Known rows, with every way that one mark hangs from another
[lanir gokodo [risu bimi gapuf]]: |  1.020 | -1.048 |  0.765 | -3.179 | -0.762 | -4.291 | -4.545 |  0.447 | -2.042 |  2.705 |  2.140 |  1.629 | -1.468 |  0.216 |  1.064 |  1.167 | -0.046 |  3.166 |  0.437 |  0.457 | -0.012 |
[tipa [varot [risu bimi pevi]]]: |  1.067 |  0.448 |  1.119 |  0.082 | -0.880 | -4.796 | -3.498 | -0.019 | -1.481 |  0.695 |  1.955 |  1.968 | -3.293 |  1.404 | -0.900 |  1.696 |  1.076 |  3.290 |  1.263 | -0.233 | -1.571 |
[varot risu]: |  0.423 | -0.864 | -0.041 | -0.635 | -0.325 | -2.700 | -2.469 | -0.708 | -1.254 | -0.130 |  1.445 | -0.040 | -2.231 |  0.675 | -1.158 |  0.924 |  0.595 |  2.553 |  1.067 | -0.553 | -0.815 |
[vutu rakit [risu bimi lanir pevi varot]]: | -0.885 | -1.816 |  1.617 |  0.881 | -3.029 | -5.435 | -5.339 | -4.085 | -2.204 |  0.495 |  3.894 |  1.706 | -1.946 |  2.686 |  3.455 |  1.835 |  1.703 | -0.848 |  1.961 |  2.804 |  1.777 |
[vutu risu]: | -0.176 | -2.509 |  0.358 | -1.106 | -1.436 | -2.094 | -3.719 | -1.863 | -1.361 | -0.659 |  1.881 | -1.070 | -1.511 |  0.962 |  0.321 |  1.149 |  1.112 |  0.987 |  0.546 | -0.010 | -0.349 |
[vutu rakit [risu gapuf lanir]]: | -0.428 | -2.225 | -0.108 | -0.557 | -2.432 | -4.022 | -3.333 | -3.057 | -1.752 |  0.144 |  2.918 | -0.814 | -1.239 |  1.475 |  1.576 |  2.506 |  0.403 |  0.607 |  1.649 |  1.697 |  0.622 |
[varot [risu lanir pevi]]: |  0.237 | -0.232 |  0.870 | -0.028 | -1.363 | -4.699 | -2.461 | -1.311 | -1.451 |  0.221 |  1.932 |  1.394 | -2.006 |  1.488 |  0.188 |  1.924 |  0.690 |  1.211 |  1.628 |  1.183 | -0.378 |
[vutu [risu gapuf lanir]]: | -0.174 | -2.013 |  0.188 | -1.265 | -2.162 | -3.898 | -3.251 | -1.614 | -1.664 |  0.244 |  2.447 |  0.018 | -1.260 |  1.459 |  1.154 |  2.705 |  0.202 |  0.546 |  1.077 |  1.581 |  0.088 |
[tipa [varot [risu bimi gapuf [lanir gokodo] pevi]]]: |  1.465 |  0.756 |  0.906 | -0.535 | -1.192 | -6.314 | -3.503 |  0.724 | -1.797 |  1.922 |  2.604 |  3.063 | -2.683 |  1.375 |  0.501 |  3.086 | -0.222 |  3.665 |  1.401 |  1.315 | -0.616 |
[varot [risu gapuf lanir pevi]]: |  0.542 | -0.098 |  0.554 | -0.513 | -1.712 | -5.369 | -2.132 | -0.854 | -1.725 |  1.282 |  2.493 |  2.049 | -1.816 |  1.626 |  0.469 |  2.437 |  0.223 |  1.428 |  1.564 |  1.732 | -0.335 |
[gafiv gokodo]: |  0.750 | -1.048 | -0.688 | -1.626 | -0.247 | -2.282 | -3.059 | -0.489 | -0.424 |  1.548 |  1.428 | -0.652 | -1.561 | -0.485 | -1.372 |  2.379 |  0.918 |  2.153 |  0.051 |  0.029 | -0.962 |
[varot [risu [bimi rakit] pevi]]: | -0.317 | -0.636 |  0.686 | -0.156 | -1.062 | -4.470 | -3.962 | -1.989 | -1.604 |  0.629 |  2.613 |  2.534 | -2.614 |  1.391 |  0.648 |  1.156 |  1.343 |  1.901 |  1.483 |  0.201 | -0.781 |
[lanir gokodo [risu [bimi rakit] gapuf pevi varot]]: |  0.494 | -1.278 |  1.733 | -2.525 | -1.306 | -5.625 | -6.086 | -2.074 | -2.606 |  3.396 |  3.035 |  3.946 | -2.355 |  0.923 |  2.472 |  1.025 |  1.014 |  2.016 |  0.678 |  1.205 |  0.887 |
[vutu [risu [bimi rakit] gapuf varot]]: | -0.836 | -2.376 |  0.613 | -0.985 | -1.837 | -4.093 | -5.601 | -2.854 | -2.369 |  0.997 |  3.622 |  2.151 | -2.428 |  1.605 |  2.212 |  1.690 |  1.123 |  0.706 |  0.989 |  1.020 |  0.546 |
[risu [bimi rakit] gapuf lanir pevi varot]: | -0.854 | -0.990 |  1.716 | -0.676 | -2.431 | -6.690 | -5.189 | -2.857 | -2.106 |  2.637 |  3.487 |  4.689 | -2.852 |  2.115 |  2.532 |  3.222 |  1.008 | -0.398 |  1.744 |  2.642 |  0.649 |
[varot [risu pevi]]: |  0.451 | -0.609 |  0.601 | -0.356 | -0.981 | -3.625 | -2.548 | -1.201 | -1.422 |  0.365 |  1.855 |  0.987 | -2.166 |  1.140 | -0.410 |  0.851 |  1.184 |  1.905 |  1.047 |  0.127 | -0.588 |
[risu bimi gapuf lanir pevi varot]: | -0.245 | -0.563 |  1.890 | -0.628 | -2.574 | -6.543 | -4.462 | -1.311 | -2.078 |  2.929 |  3.425 |  4.267 | -2.419 |  2.246 |  2.328 |  3.184 |  0.752 | -0.543 |  1.513 |  3.135 |  0.903 |
[vutu rakit [risu bimi gapuf pevi]]: | -0.369 | -2.052 |  0.432 | -0.274 | -3.071 | -4.598 | -4.296 | -2.981 | -2.025 |  1.321 |  3.815 |  0.971 | -1.398 |  1.986 |  2.591 |  1.527 |  1.346 |  0.393 |  1.338 |  1.810 |  0.785 |
[varot [risu [bimi rakit] lanir pevi]]: | -0.424 | -0.223 |  0.936 |  0.134 | -1.476 | -5.628 | -3.846 | -2.046 | -1.609 |  0.496 |  2.647 |  3.067 | -2.522 |  1.757 |  1.305 |  2.258 |  0.874 |  1.186 |  2.039 |  1.242 | -0.461 |

Rows
| -0.384 | -1.158 |  1.525 | -1.246 | -1.946 | -6.578 | -5.703 | -2.392 | -2.141 |  3.216 |  3.580 |  4.819 | -2.425 |  1.542 |  3.257 |  3.226 |  0.443 |  0.496 |  1.478 |  2.811 |  1.272 |	[risu [bimi rakit] gapuf [lanir gokodo] pevi varot]
|  0.699 | -0.655 |  1.618 | -2.286 | -1.978 | -5.298 | -4.026 | -0.620 | -2.143 |  2.564 |  2.429 |  2.467 | -1.878 |  1.355 |  0.986 |  1.211 |  1.165 |  1.398 |  0.805 |  1.028 | -0.495 |	[lanir [risu bimi gapuf pevi]]
|  1.099 | -0.836 |  1.398 | -2.856 | -1.504 | -5.100 | -4.619 | -0.120 | -2.173 |  3.258 |  2.478 |  2.613 | -1.405 |  0.712 |  1.744 |  1.103 |  0.504 |  2.391 |  0.431 |  1.182 |  0.303 |	[lanir gokodo [risu bimi gapuf pevi]]
|  0.207 | -0.717 |  1.605 | -1.139 | -2.142 | -6.375 | -5.000 | -0.891 | -2.127 |  3.515 |  3.499 |  4.414 | -1.970 |  1.685 |  2.968 |  3.051 |  0.193 |  0.275 |  1.219 |  3.231 |  1.501 |	[risu bimi gapuf [lanir gokodo] pevi varot]
| -0.448 | -0.757 |  2.236 | -0.063 | -2.204 | -5.769 | -4.848 | -1.798 | -1.719 |  1.789 |  2.885 |  3.553 | -2.561 |  2.107 |  2.072 |  2.591 |  1.274 | -0.671 |  1.586 |  2.494 |  0.774 |	[risu bimi lanir pevi varot]
|  0.714 | -1.109 |  1.955 | -2.206 | -1.693 | -4.847 | -4.085 | -1.929 | -2.389 |  2.505 |  2.240 |  2.151 | -2.362 |  1.305 |  0.550 |  0.870 |  1.438 |  1.038 |  0.664 |  1.017 |  0.271 |	[lanir [risu gapuf pevi varot]]
| -0.648 | -2.189 |  0.828 |  0.200 | -2.714 | -3.867 | -4.629 | -3.444 | -1.707 |  0.264 |  3.310 |  0.342 | -1.582 |  1.921 |  2.352 |  1.046 |  1.848 |  0.178 |  1.370 |  1.283 |  0.644 |	[vutu rakit [risu bimi pevi]]
| -0.433 | -0.940 |  1.532 | -0.419 | -1.385 | -4.813 | -4.722 | -1.277 | -1.645 |  1.172 |  2.395 |  2.478 | -2.717 |  1.606 |  1.231 |  2.611 |  0.694 |  0.165 |  1.573 |  1.692 |  0.547 |	[risu bimi lanir varot]
|  0.730 |  0.134 |  0.608 | -0.727 | -1.595 | -5.979 | -3.348 |  0.076 | -1.975 |  2.297 |  3.190 |  3.489 | -1.503 |  1.548 |  1.988 |  2.521 | -0.350 |  2.110 |  1.486 |  2.385 |  0.419 |	[varot [risu bimi gapuf [lanir gokodo] pevi]]
| -0.260 | -0.099 |  0.633 | -0.296 | -1.793 | -6.322 | -3.545 | -1.640 | -1.968 |  1.490 |  3.213 |  3.711 | -2.261 |  1.838 |  1.619 |  2.660 |  0.387 |  1.441 |  1.978 |  1.769 | -0.422 |	[varot [risu [bimi rakit] gapuf lanir pevi]]
|  0.795 | -1.012 |  2.290 | -1.986 | -1.141 | -4.852 | -5.778 | -1.085 | -2.274 |  2.609 |  2.482 |  2.966 | -2.066 |  1.048 |  2.029 |  0.367 |  1.261 |  1.854 |  0.480 |  1.078 |  0.989 |	[lanir gokodo [risu bimi pevi varot]]
|  0.144 | -0.205 |  0.471 | -0.788 | -1.421 | -6.207 | -4.014 | -1.194 | -2.019 |  2.056 |  3.328 |  3.894 | -1.889 |  1.380 |  2.174 |  2.614 | -0.105 |  2.286 |  1.669 |  1.899 |  0.165 |	[varot [risu [bimi rakit] gapuf [lanir gokodo] pevi]]
|  1.066 |  0.796 |  0.485 | -0.323 | -0.888 | -5.660 | -3.010 |  0.722 | -1.660 |  1.025 |  2.181 |  2.046 | -3.093 |  1.317 | -0.777 |  3.220 | -0.288 |  3.506 |  1.649 |  0.539 | -1.301 |	[tipa [varot [risu bimi gapuf lanir]]]
| -0.700 | -1.718 |  1.315 |  0.420 | -3.421 | -6.116 | -4.993 | -3.633 | -2.546 |  1.558 |  4.403 |  2.426 | -1.782 |  2.716 |  3.722 |  2.305 |  1.188 | -0.627 |  1.915 |  3.322 |  1.803 |	[vutu rakit [risu bimi gapuf lanir pevi varot]]
|  0.154 | -1.299 |  1.797 | -0.909 | -1.478 | -4.768 | -4.539 | -1.854 | -1.520 |  1.843 |  2.158 |  2.268 | -2.089 |  1.140 |  1.746 |  2.292 |  0.816 |  0.236 |  1.016 |  2.114 |  1.256 |	[risu [lanir gokodo] pevi varot]
|  0.457 | -1.457 |  1.089 | -2.842 | -0.587 | -4.765 | -5.961 | -1.655 | -2.529 |  2.878 |  2.693 |  2.953 | -2.396 |  0.454 |  1.714 |  1.042 |  0.461 |  2.779 |  0.687 |  0.524 |  0.576 |	[lanir gokodo [risu [bimi rakit] gapuf varot]]
| -0.266 | -1.087 |  0.909 | -1.717 | -1.977 | -6.108 | -4.813 | -1.592 | -1.651 |  2.815 |  3.014 |  3.700 | -1.853 |  1.156 |  2.678 |  3.481 |  0.133 |  0.928 |  1.389 |  2.318 |  0.351 |	[risu [bimi rakit] gapuf [lanir gokodo] pevi]
| -0.157 | -2.188 |  0.861 | -0.311 | -2.770 | -5.098 | -4.712 | -3.772 | -2.274 |  1.635 |  3.829 |  1.268 | -1.379 |  1.871 |  3.419 |  2.132 |  0.732 |  0.212 |  1.437 |  2.954 |  2.287 |	[vutu rakit [risu gapuf [lanir gokodo] pevi varot]]
|  0.430 | -0.278 | -0.069 | -0.813 | -0.993 | -4.499 | -2.047 | -0.373 | -1.642 |  0.780 |  2.119 |  1.046 | -1.933 |  1.108 | -0.268 |  2.527 | -0.394 |  2.188 |  1.514 |  1.077 | -0.504 |	[varot [risu gapuf lanir]]
|  0.532 | -0.643 |  2.195 | -1.879 | -1.922 | -5.739 | -4.845 | -1.301 | -2.602 |  2.936 |  2.898 |  3.513 | -2.448 |  1.696 |  1.505 |  0.933 |  1.420 |  1.031 |  0.813 |  1.447 |  0.338 |	[lanir [risu bimi gapuf pevi varot]]
|  0.161 | -0.850 |  1.468 | -1.062 | -1.843 | -5.183 | -4.413 | -0.562 | -1.252 |  1.901 |  2.332 |  2.614 | -1.503 |  1.205 |  2.224 |  2.775 |  0.441 |  0.664 |  1.237 |  2.158 |  0.524 |	[risu bimi [lanir gokodo] pevi]
|  0.720 | -1.266 |  1.280 | -2.469 | -0.972 | -3.998 | -4.031 | -1.422 | -2.267 |  1.963 |  1.886 |  1.213 | -2.438 |  0.732 | -0.156 |  0.812 |  0.890 |  1.796 |  0.604 |  0.298 |  0.086 |	[lanir [risu gapuf varot]]
|  0.166 | -0.477 | -0.196 | -1.090 | -0.718 | -5.286 | -3.939 | -0.760 | -1.863 |  1.492 |  2.898 |  2.816 | -1.977 |  0.871 |  1.461 |  2.649 | -0.708 |  2.980 |  1.650 |  1.179 | -0.027 |	[varot [risu [bimi rakit] gapuf [lanir gokodo]]]
|  0.059 | -1.041 |  2.057 | -1.958 | -1.766 | -5.836 | -5.543 | -2.659 | -2.578 |  2.712 |  2.991 |  3.759 | -2.882 |  1.480 |  1.690 |  1.017 |  1.652 |  1.056 |  1.047 |  1.105 |  0.169 |	[lanir [risu [bimi rakit] gapuf pevi varot]]
|  0.162 | -1.496 |  1.065 | -1.253 | -0.704 | -3.760 | -4.434 | -1.266 | -1.410 |  1.207 |  1.692 |  1.204 | -2.184 |  0.584 |  0.888 |  2.392 |  0.195 |  1.063 |  1.048 |  1.283 |  1.003 |	[risu [lanir gokodo] varot]
